Each row was made from one small tree. The marks that hang from a mark follow it in brackets, in the order of their numbers. Every link used is in the known rows. Write each row's tree.
In the rows, zero is written as 128.
Known rows:
Q_136(Q_363(Q_148 Q_176)): [160 112 121 151 126 119  96 155 109 118 114 130 121 180 165 120 123 152
 110 146 145 107 123 119 147 104  96 139 143 149 155 136 134 106 120 156
 134 133 121 180 166 107 133 121]
Q_471(Q_363(Q_636) Q_842): [154 127 104 141 114 112 112 161 104 108  90 146 114 147 151 106 123 177
 102 133 133  83  99 124 136 143 104 141 120 133 144 125 168  92 152 170
 106 138 130 151 159 128 115  95]
Q_194(Q_824): [127 117 121 132 141 122 130 116 131 131 147 125 128 130 120 131 124 117
 143 126 134 128 118 130 112 135 146 138 138 115 120 146 126 121 132 124
 138 132 128 133 103 140 124 134]
Q_471(Q_363(Q_136 Q_176 Q_636(Q_818)) Q_842(Q_931)): [185 119  79 136 128  83  99 181 102 110  66 148 113 185 153 106 115 231
  86 168 146  47  85  94 163 130  81 173 125 115 184 136 207  75 152 161
  80 154 136 159 182 115 117  70]
Q_818(Q_587(Q_194(Q_241 Q_824)) Q_750): [135 104  72 135 151 121 116  97 138 189 195  95 142 148 113 167 104  83
 161 142 156 118 107 147  95 148 221 197 122  91  87 190 122  90 115  71
 137 125 105 122  41 159  97 162]
Q_363(Q_136 Q_148 Q_176 Q_636): [180 122 100 137 116  96 113 167 119 123 110 116 124 224 139 137  97 185
 115 156 163  85 120 102 160  98  63 160 161 136 187 131 176  92 129 117
 141 132 124 167 162 123 144 117]
Q_194(Q_241 Q_587): [115 114 113 117 147 111 131 124 148 151 159 115 140 124 117 138 115 109
 148 114 139 138 118 133  98 156 165 164 124 130 101 168 125 118 133 117
 132 131 119 140  88 152 118 151]
Q_842(Q_931): [121 128 126 119 133 126 126 137 129 118 108 139 123 124 137 120 124 155
 108 135 122 111 110 124 133 138 127 132 108 115 137 125 143 128 142 146
 108 137 135 120 146 134 123 110]
Q_363(Q_148 Q_176 Q_636): [161 120 106 136 112 103 100 150 111 121 124 119 119 196 149 129 102 158
 113 148 162  87 124 117 150 106  77 153 139 135 166 126 165  99 125 132
 139 125 132 165 153 122 140 124]
Q_824(Q_194): [125 119 120 123 138 115 132 122 137 144 146 118 130 123 121 135 120 113
 135 124 143 133 121 127 115 143 148 145 142 132 120 145 123 121 137 121
 129 132 131 133 104 142 125 133]
Q_471(Q_363(Q_176)): [147 118 106 137 124 107 113 144 118 114 104 143 124 142 142 108 130 163
 119 135 132 109 117 129 140 120 116 143 138 143 144 133 155  96 136 147
 124 137 132 155 154 119 124 107]
Q_587(Q_194(Q_241 Q_824)): [123 110  97 129 150 121 128 109 148 153 180 109 137 131 108 145 104 107
 155 122 150 127 114 137  88 166 180 168 136 116  99 177 114 105 135 109
 151 132 120 136  65 158 117 153]
Q_176(Q_363(Q_136 Q_636)): [166 141 102 142 122 106 114 147 122 121 107 104 133 199 107 135 120 178
 126 156 151 119 114  99 135 130  91 152 157 125 165 125 150 120 130 119
 120 149 122 155 142 133 123 135]
Q_136(Q_363(Q_148 Q_176 Q_636(Q_818)) Q_720(Q_530)): [218 140 108 176 124 111  72 148 112 126 139 132 138 205 177 107 122 163
 130 165 155 103 134  77 152 126  77 143 174 161 162 148 108 104 107 162
 146 147 124 183 189  76 149 135]
Q_176(Q_363(Q_136(Q_720(Q_530)) Q_148 Q_636)): [193 160 102 162 123 102 103 158 127 118 112 115 141 231 139 120 118 208
 124 158 147 119 116  77 140 143  75 148 188 155 176 127 127 107 137 139
 141 160 120 167 181 126 130 137]
Q_530(Q_720): [127 133 134 130 122 133 120 125 129 126 125 142 129 115 139 116 136 141
 129 117 131 135 133 119 127 137 124 125 136 140 120 130 112 138 144 128
 143 139 127 122 149 116 134 128]
Q_471(Q_363(Q_136)): [160 132 108 137 127 112 139 161 126 118  98 137 129 157 127 121 124 179
 124 129 122 118 114 120 139 130 110 137 152 137 149 133 151  97 144 136
 119 140 121 143 150 128 118 104]
Q_720(Q_530(Q_220)): [128 155 139 137 133 143 129 108 136 122 123 138 135 113 155  95 138 153
 129 126 130 141 138 102 131 158 128 111 149 151 118 127  85 147 137 132
 160 124 137 120 163 125 143 140]
Q_241(Q_194): [125 121 116 127 130 116 126 123 129 144 144 132 125 125 134 132 126 114
 141 129 125 132 118 137 118 147 134 138 130 131 123 141 131 123 136 129
 143 127 127 132 108 142 131 143]
Q_136(Q_363): [148 122 133 147 128 137 115 139 119 120 123 130 128 138 142 124 134 124
 127 133 128 132 126 122 131 124 121 121 133 137 128 137 111 129 118 152
 126 132 119 152 145 108 129 126]
Q_136(Q_363(Q_148 Q_176 Q_636) Q_720(Q_530)): [203 136 117 175 118 120  79 151 120 112 127 138 138 196 179 104 122 162
 129 154 146 111 128  82 147 125  76 131 178 175 164 143 104 105 119 173
 161 148 124 184 205  85 157 135]
Q_363(Q_136(Q_720) Q_148 Q_176 Q_636): [199 128 102 149 119  95 104 171 127 123 118 123 133 225 147 133 103 186
 125 157 155  91 123  90 157 102  62 155 179 152 191 136 158  88 128 128
 150 149 125 171 181 109 154 123]
Q_636(Q_363 Q_818(Q_587 Q_750)): [178 144  92 149 157 113  90 112 119 188 148 104 137 171 130 159 122 123
 135 160 149 108 130 135 138 110 165 202 114  76 119 153 136 113  94  91
  81 122 101 135  88 113  86 145]
Q_636(Q_818(Q_750)): [155 130 105 129 136 115 113 121 112 165 150 114 133 145 128 142 131 115
 134 149 140 115 130 126 137 119 146 162 117  97 120 141 138 120 106 101
 103 125 120 119  98 119 109 137]
Q_241(Q_194(Q_587)): [119 113 110 121 142 104 130 121 133 160 158 128 128 125 130 139 124 101
 149 122 129 139 112 141 104 156 154 155 130 130 111 162 133 119 138 124
 139 130 125 136  92 148 124 153]
Q_241(Q_194(Q_824)): [124 111 110 130 141 110 128 113 133 147 160 129 125 128 127 134 121 104
 153 126 131 133 108 140 105 153 150 148 138 119 115 159 129 115 140 126
 152 131 127 135  86 152 126 149]
Q_194(Q_587): [121 120 123 122 142 114 131 126 131 145 144 123 130 128 125 134 126 115
 137 122 131 137 120 132 111 139 150 146 128 128 116 151 131 123 131 121
 123 131 126 133 108 135 121 138]
Q_194(Q_241 Q_824): [119 112 111 128 145 119 130 116 149 137 162 116 137 127 114 134 113 110
 152 118 140 130 115 131  99 153 161 156 133 117 105 163 121 115 135 119
 145 133 123 139  82 157 121 148]
Q_220(Q_933): [108 133 144 130 132 139 132 114 131 125 106 120 125 115 139 113 131 142
 116 127 136 127 136 128 139 139 133 126 137 132 114 117 118 143 140 118
 137 124 139 126 145 135 135 143]
Q_176(Q_363(Q_136)): [149 138 110 139 134 109 122 143 128 124 102 113 134 181 111 131 131 178
 125 150 136 131 116 105 132 129 111 148 157 130 157 127 138 122 133 119
 118 152 121 149 140 136 117 131]
Q_176(Q_363(Q_636(Q_818(Q_587 Q_750)))): [171 136  78 146 127 104  86 117 102 161 146  89 134 193 117 147 125 133
 131 173 165 107 118 114 134 127 137 184 123  92 133 140 151 113 102  93
  97 135 116 143  97 127  95 148]
Q_636(Q_363(Q_136(Q_720) Q_148 Q_176) Q_818(Q_750)): [221 145  91 160 160  86  82 157 124 173 121 117 140 233 151 149 114 186
 127 171 153  94 128 102 160  89 102 210 168 113 175 153 149  89 106 113
 100 150 103 170 150  98 113 135]
Q_471(Q_363(Q_148 Q_176) Q_842): [148 115 101 142 124  98 101 173  99 108  77 154 109 169 177  99 122 204
  83 140 135  72  96 125 150 123  99 151 131 151 161 126 180  70 155 175
 111 140 132 172 178 130 111  84]
Q_471(Q_363(Q_136(Q_720) Q_148 Q_176) Q_842): [183 122  96 154 130  90 106 191 114 110  71 159 120 196 176 104 123 229
  95 147 127  76  94 100 155 121  86 154 168 166 185 136 173  60 158 171
 120 162 125 177 201 117 125  83]

Write each row's tree:
[200 159 128 173 129 138  94 124 124 127 141 133 144 153 169  95 139 147
 143 148 142 131 143  73 138 157 100 121 167 158 131 146  70 138 113 157
 153 144 128 155 182  77 152 147] | Q_136(Q_363(Q_636(Q_818)) Q_720(Q_530(Q_220)))
[113 104 106 121 160 105 132 113 151 154 178 112 141 126 110 140 110  97
 160 113 144 139 106 136  81 163 183 174 132 117  93 185 123 111 138 113
 141 135 120 145  63 164 114 157] | Q_194(Q_241 Q_587 Q_824)
[112 160 152 139 137 150 133  96 139 119 106 132 132 102 164  82 140 164
 119 125 137 142 144 102 139 168 132 108 157 154 106 118  77 159 147 124
 168 121 144 117 177 130 148 153] | Q_720(Q_530(Q_220(Q_933)))
[112 107 106 114 155 101 134 120 155 164 175 105 140 119 112 144 109  95
 152 111 152 144 113 132  88 169 183 177 139 134  96 181 120 111 141 111
 133 133 123 144  70 163 117 154] | Q_824(Q_194(Q_241 Q_587))
[196 141 101 148 155  89  95 157 123 152 108 116 128 223 140 144 107 199
 114 163 160  89 130 107 160  97  84 194 157 110 177 141 159  98 115 117
  99 135 112 176 145 108 113 123] | Q_636(Q_363(Q_136 Q_148 Q_176) Q_818)
[171 137 115 145 150 103 106 145 141 136  95 127 132 182 126 138 118 178
 128 147 142 114 125 115 146  98 101 173 157 123 170 140 144 117 123 124
 116 140 115 163 155 112 130 125] | Q_636(Q_363(Q_136 Q_176))
[168 146 104 149 156 117  95 115 125 169 140 110 134 163 128 149 122 136
 130 154 147 110 135 128 135 121 146 183 120  89 124 147 131 118 103 105
  87 123 110 143 100 111  95 138] | Q_636(Q_363 Q_818(Q_587))
[199 153 112 153 120 113 120 161 135 123 125 127 139 211 149 124 106 189
 131 145 140 111 125  81 145 135  72 135 185 157 172 133 125 103 138 135
 155 145 119 151 181 116 148 129] | Q_363(Q_136(Q_720(Q_530)) Q_148 Q_636)
[148 128 103 133 119 110 111 170 104 100  72 154 110 142 159  99 119 201
  83 139 128  68  83 119 140 151 103 144 104 123 152 123 182  91 164 185
  87 145 136 144 176 134 110  77] | Q_471(Q_363(Q_636) Q_842(Q_931))
[155 138 107 141 132 103 118 160 119 124 100 110 129 213 128 134 120 198
 109 152 142 118 112 107 140 125  95 152 162 135 167 122 150 106 139 125
 118 148 118 162 148 144 109 127] | Q_176(Q_363(Q_136 Q_148))
[186 162 123 152 126 126 126 135 146 121 123 132 146 167 142 109 124 175
 144 141 137 131 133  73 141 150  90 123 185 158 155 136  98 130 137 127
 167 148 128 134 186 107 163 138] | Q_363(Q_136(Q_720(Q_530(Q_220))) Q_636)
[131 125 110 130 131 114 118 165 109 102  67 163 111 123 162  95 130 201
  81 134 113  81  83 126 137 152 123 138 105 128 144 124 170  92 168 186
  86 148 135 138 174 137 103  76] | Q_471(Q_363 Q_842(Q_931))
[192 117 105 154 119 108  82 154  97 129 131 116 121 206 158 128 112 150
 114 163 167  85 129 107 156 106  75 156 138 130 159 139 149 101 105 145
 123 127 122 186 152  94 132 125] | Q_136(Q_363(Q_148 Q_176 Q_636(Q_818)))
[158 121  76 136 144 119 106 105 112 193 179  98 134 155 123 163 119 100
 142 161 155 106 126 134 126 130 189 186 114  85 105 165 134 101  97  70
 105 121 112 112  63 123  95 145] | Q_636(Q_818(Q_587(Q_194) Q_750))
[154 140 106 144 117 106 100 148 106 121 117 105 124 206 134 129 113 174
 109 150 156 107 116 114 134 132  87 153 141 129 155 116 153 111 132 139
 121 137 125 167 143 140 112 135] | Q_176(Q_363(Q_148 Q_636))
[206 145  73 158 133  96  90 135 117 163 141  94 146 221 115 151 126 159
 144 181 157 111 116  89 140 124 125 187 159 107 156 148 144 102 105  90
 105 157 110 148 120 114 109 146] | Q_176(Q_363(Q_136(Q_720) Q_636(Q_818(Q_587 Q_750))))
[203 127  63 142 129 101 110 148 107 183 164  86 129 238 127 174  89 152
 129 174 175  77 117 114 148 118 126 198 142  90 150 160 167  76 108  67
 112 121 104 139  91 129 103 135] | Q_363(Q_136 Q_148 Q_636(Q_818(Q_587(Q_194) Q_750)))
[141 108  79 139 148 123 116  98 125 184 182 101 134 150 119 164 113  88
 152 149 150 116 109 146 107 133 209 182 126  90  99 177 127  96 113  74
 131 125 110 116  57 145  99 151] | Q_818(Q_587(Q_194(Q_824)) Q_750)
[208 162  92 162 129  96  96 154 119 133 124 109 142 238 138 123 117 207
 127 169 156 110 122  70 145 144  75 160 184 142 174 133 132 104 127 128
 127 158 121 166 164 116 122 139] | Q_176(Q_363(Q_136(Q_720(Q_530)) Q_148 Q_636(Q_818)))
[184 145  89 152 155 107  86 129 110 188 144 102 131 203 148 162 111 145
 120 163 154  93 127 136 146 106 146 207 119  81 129 149 147  97 100  97
  82 118  98 148  97 121  78 140] | Q_636(Q_363(Q_148) Q_818(Q_587 Q_750))
[174 138 120 145 132 113 130 167 135 129 120 130 135 194 144 136 116 179
 124 139 127 116 123 102 144 120  93 137 173 151 165 133 133  99 137 131
 140 149 118 148 164 122 134 122] | Q_363(Q_136(Q_720) Q_148)
[189 148 101 156 123  99 104 166 122 121 112 108 137 233 132 132 115 199
 121 158 149 112 114  88 140 129  73 154 177 145 179 127 146 101 134 135
 130 160 118 172 166 128 125 134] | Q_176(Q_363(Q_136(Q_720) Q_148 Q_636))
[160 116  92 136 131  88 112 198 105  99  47 161 108 190 177 101 113 252
  68 153 131  54  76 108 162 125  84 160 134 140 189 128 202  63 172 177
  94 154 131 167 203 136 111  62] | Q_471(Q_363(Q_136 Q_148 Q_176) Q_842(Q_931))
[182 156 126 155 153 116 114 148 150 140 108 130 143 174 127 138 123 173
 138 138 124 131 128 108 134 117 108 158 169 132 159 140 117 120 128 136
 118 152 108 152 159 109 128 133] | Q_636(Q_363(Q_136(Q_720)))
[215 130  91 150 125  88  96 166 119 138 132 116 134 234 144 136 105 185
 128 170 164  83 128  82 162 104  63 170 174 136 188 143 163  86 116 117
 133 148 126 170 162  99 145 123] | Q_363(Q_136(Q_720) Q_148 Q_176 Q_636(Q_818))
[214 121  96 172 124 110  68 151 106 141 148 117 132 215 168 132 117 142
 128 172 161  89 129  93 153 108  94 162 154 140 160 155 132  89  97 139
 130 143 117 187 159  79 134 132] | Q_136(Q_363(Q_148 Q_176 Q_636(Q_818(Q_587))) Q_720)
[118 104 105 125 154  98 132 111 136 163 174 125 128 127 124 140 120  92
 161 120 134 141 101 143  88 163 169 164 136 119 104 178 131 112 143 121
 148 134 125 140  69 159 121 157] | Q_241(Q_194(Q_587 Q_824))
[215 147 104 178 124 126  83 140 113 141 156 123 140 202 172 121 122 148
 134 162 147 107 132  84 143 141 103 142 163 148 141 152  98 103 105 146
 138 139 113 168 163  87 131 140] | Q_136(Q_363(Q_148 Q_636(Q_818(Q_587))) Q_720(Q_530))
[171 114 118 151 116 121  92 143 112 114 121 124 126 166 144 122 123 130
 128 149 151 109 126 111 143 107  92 139 138 139 153 140 134 119 111 149
 135 133 125 172 159  95 147 128] | Q_136(Q_363(Q_176 Q_636))
[220 123  98 169 124 104  69 156 101 146 144 119 134 215 171 130 121 141
 129 170 158  92 127  97 155 101  90 168 154 138 161 152 135  93  98 146
 126 147 116 182 163  81 136 136] | Q_136(Q_363(Q_148 Q_176 Q_636(Q_818(Q_750))) Q_720)
[156 125  90 134 137 118 108 110 111 178 162 105 133 152 129 155 129 103
 137 159 145 110 128 130 137 117 171 174 111  88 112 151 140 109  98  79
  99 121 114 115  81 121 100 139] | Q_636(Q_818(Q_587 Q_750))
